Every row comes from one small tree of marks. The marks that hang from a mark follow it in brackets, in alphabetical order. Every link used is in the known rows. Which tree was each row made from?
Known rows
bufo[nifor]: [ -0.3  -3.1  -6.9   7.4   9.1   7.8   5.1 -10.8   0.9 -11.9  -2.9  -0.6
  -4.0   4.5  -1.4   7.6]
nifor[zotop]: [-16.3  -6.3  15.3   9.2  -1.2  -4.6 -16.3  -4.4   2.2  -3.8  -6.5  12.2
  -7.0 -10.2  -5.1  -6.3]
bufo[nifor[bavo dazur gada zotop]]: [-49.8 -12.9  20.5  14.4  55.6 -33.1 -37.4 -14.6 -18.6 -48.3   7.7  30.3
  13.0  29.3 -26.8  16.9]
zotop[nifor[bufo]]: [-22.1 -11.4   9.6  10.2  14.0 -11.7  15.1   5.9  -5.6  16.6   4.8  15.8
  -2.9  -8.4 -27.7  -9.2]
nafa[rukefe]: [ -5.6  -1.0  14.9  -0.9   2.1   7.8   0.5  15.7   1.3 -22.6  -4.1   4.7
   5.0 -13.5   6.1  -3.6]
nifor[bufo]: [-13.1  -8.2  21.8  -3.1  17.1  -9.2  -3.7   0.8  -2.7   2.3  -0.5  13.2
 -11.0  -9.2 -14.5   3.8]
bufo[nifor[gada zotop]]: [-24.5  -7.1   6.9   4.5  25.7  -6.6 -21.4 -16.1  -3.0 -29.6   1.9  28.4
  -5.2   1.5 -24.3  17.0]
nafa[rukefe[nifor[bufo]]]: [-16.4   2.7  29.4  -4.7  31.5   1.4  13.6  20.1  -9.9 -18.9   1.0  25.3
 -17.0 -10.7  -2.5  13.3]
vedi[levur]: [-22.4  -7.4  -5.9   5.5  -6.1   3.6 -12.6  -6.7   7.8 -12.7  19.2 -22.7
   5.4   3.0   1.5  -1.6]
zotop[nifor[bavo bufo dazur gada]]: [-57.2 -16.2  23.2   6.1  62.1 -51.2 -10.2   6.2 -24.0 -15.0  20.8  33.2
  21.2  29.3 -43.7   7.1]
zotop[nifor[bavo dazur]]: [-39.7  -8.2  -1.3  21.6  27.1 -24.4   3.5   5.6 -19.5  -5.4  10.1   2.6
  25.8  29.1 -15.8 -10.4]
rukefe[nifor]: [  0.6  13.7 -11.3  -2.1  11.8   1.5  18.6   2.8  -8.0   2.7   3.5   5.4
 -13.2   9.7   6.9  15.7]
levur[vedi[gada]]: [ -0.3  -2.7  14.1 -14.7  14.4  -1.5 -13.1 -14.4  11.3  -6.3  31.7  22.9
   6.8  -3.4  -3.6  11.9]
nafa[rukefe[nifor]]: [ -3.7  11.6   4.9  -0.1  13.3  11.9  18.8  20.0  -4.9 -21.1   2.5   9.9
  -8.8  -2.2   9.2   9.8]
vedi[gada levur]: [-31.2  -7.5  -3.9  -1.7   2.3  10.9 -23.4 -27.1  11.1 -25.5  29.6 -18.8
  13.7   8.7  -3.6  -3.2]
nafa[rukefe[nifor[bavo dazur gada zotop]]]: [-51.8   3.0  32.9   5.8  59.4 -32.6 -23.2  14.7 -25.1 -57.5  12.0  38.3
  10.3  23.6 -14.4  20.3]
zotop[nifor]: [ -9.7  -0.6 -13.4  11.6  -2.5  -1.1  18.2   5.9  -3.2  16.6   4.4   1.6
   6.4   0.7 -12.4 -10.0]
nifor[bufo dazur gada zotop]: [-38.8 -13.5  39.3  -3.9  48.2 -42.5 -46.5  -2.8 -18.0 -31.6   7.5  37.9
  15.2  -2.7 -32.6  11.3]

Which tree is each row?
[-42.8 -13.7  34.4  -9.5  51.3 -33.3 -14.0  -3.8 -10.1 -13.8  12.9  36.0
  -9.4  18.2 -37.6  17.5]
nifor[bavo bufo gada]
[-42.8  -8.5   1.1  10.4  44.6 -40.8  -6.3   6.5 -22.5 -14.2  19.7  17.6
  30.7  34.0 -30.5   3.3]
zotop[nifor[bavo dazur gada]]
[-63.0 -20.1  50.4   3.6  63.7 -51.7 -45.5  -3.5 -19.3 -33.2   7.8  42.2
  10.5  18.4 -38.8  10.8]
nifor[bavo bufo dazur gada zotop]
[-39.2  -6.0  -1.5   7.5  30.9 -24.5  11.2   4.4 -10.7   1.4  14.1  23.4
   5.1  26.7 -35.3   4.7]
zotop[nifor[bavo gada]]
[-30.8 -11.3   3.4  17.4  40.2 -14.8 -10.9 -11.3 -16.0 -33.2   3.3  -1.0
  15.1  32.2  -5.6   9.7]
bufo[nifor[bavo dazur]]
[-27.8  -9.2  12.3  -3.7  32.5 -24.6   4.6   6.0 -10.6   6.6  15.3  31.9
   0.7  -1.3 -43.0   7.5]
zotop[nifor[bufo gada]]
[ -8.4  12.2   6.0   1.4  30.0  -4.2   1.8  20.4 -19.5 -38.8   7.1   7.1
  17.9   4.5  13.6  12.1]
nafa[rukefe[nifor[dazur]]]
[-47.2 -15.3  34.1  -3.7  64.9 -49.8 -30.9   0.1 -23.2 -28.3  18.7  32.9
  17.6  25.9 -34.6  16.1]
nifor[bavo bufo dazur gada]
[-46.4 -15.2  19.4  11.1  40.8 -16.6 -21.1 -17.9  -6.4 -30.0   1.6  31.8
 -12.8  21.7 -31.2  17.9]
bufo[nifor[bavo gada zotop]]
[-58.2 -21.8  50.4   1.6  49.8 -35.9 -30.5  -3.8  -9.5 -15.6   3.4  47.1
 -16.2   9.1 -41.2  12.0]
nifor[bavo bufo gada zotop]
[-47.5 -18.9  20.0  16.3  29.6 -19.1  15.2   3.9  -9.5  15.5   5.1  20.1
  -8.1  11.7 -33.0  -8.4]
zotop[nifor[bavo bufo]]
[-37.3  -4.7  45.3   7.8  43.1 -16.5 -18.9  18.7 -20.3 -41.3  -1.3  31.7
   0.9 -11.3  -6.6   9.2]
nafa[rukefe[nifor[bufo dazur zotop]]]
[-25.3  -3.3  16.3   1.9  32.1 -32.6 -42.1  -0.6 -14.7 -33.5   8.5  23.9
  24.0   5.4 -18.6   9.4]
nifor[dazur gada zotop]
[-51.2   1.6  31.8   3.3  45.1 -15.3  -7.2  13.6 -14.2 -39.1   6.4  42.1
 -17.7  13.1 -17.1  19.4]
nafa[rukefe[nifor[bavo gada zotop]]]
[-21.5  -7.4  24.8 -12.1  49.4 -41.9 -29.4   1.3 -18.7 -28.7  16.4  26.0
  22.2   4.0 -27.9  17.0]
nifor[bufo dazur gada]
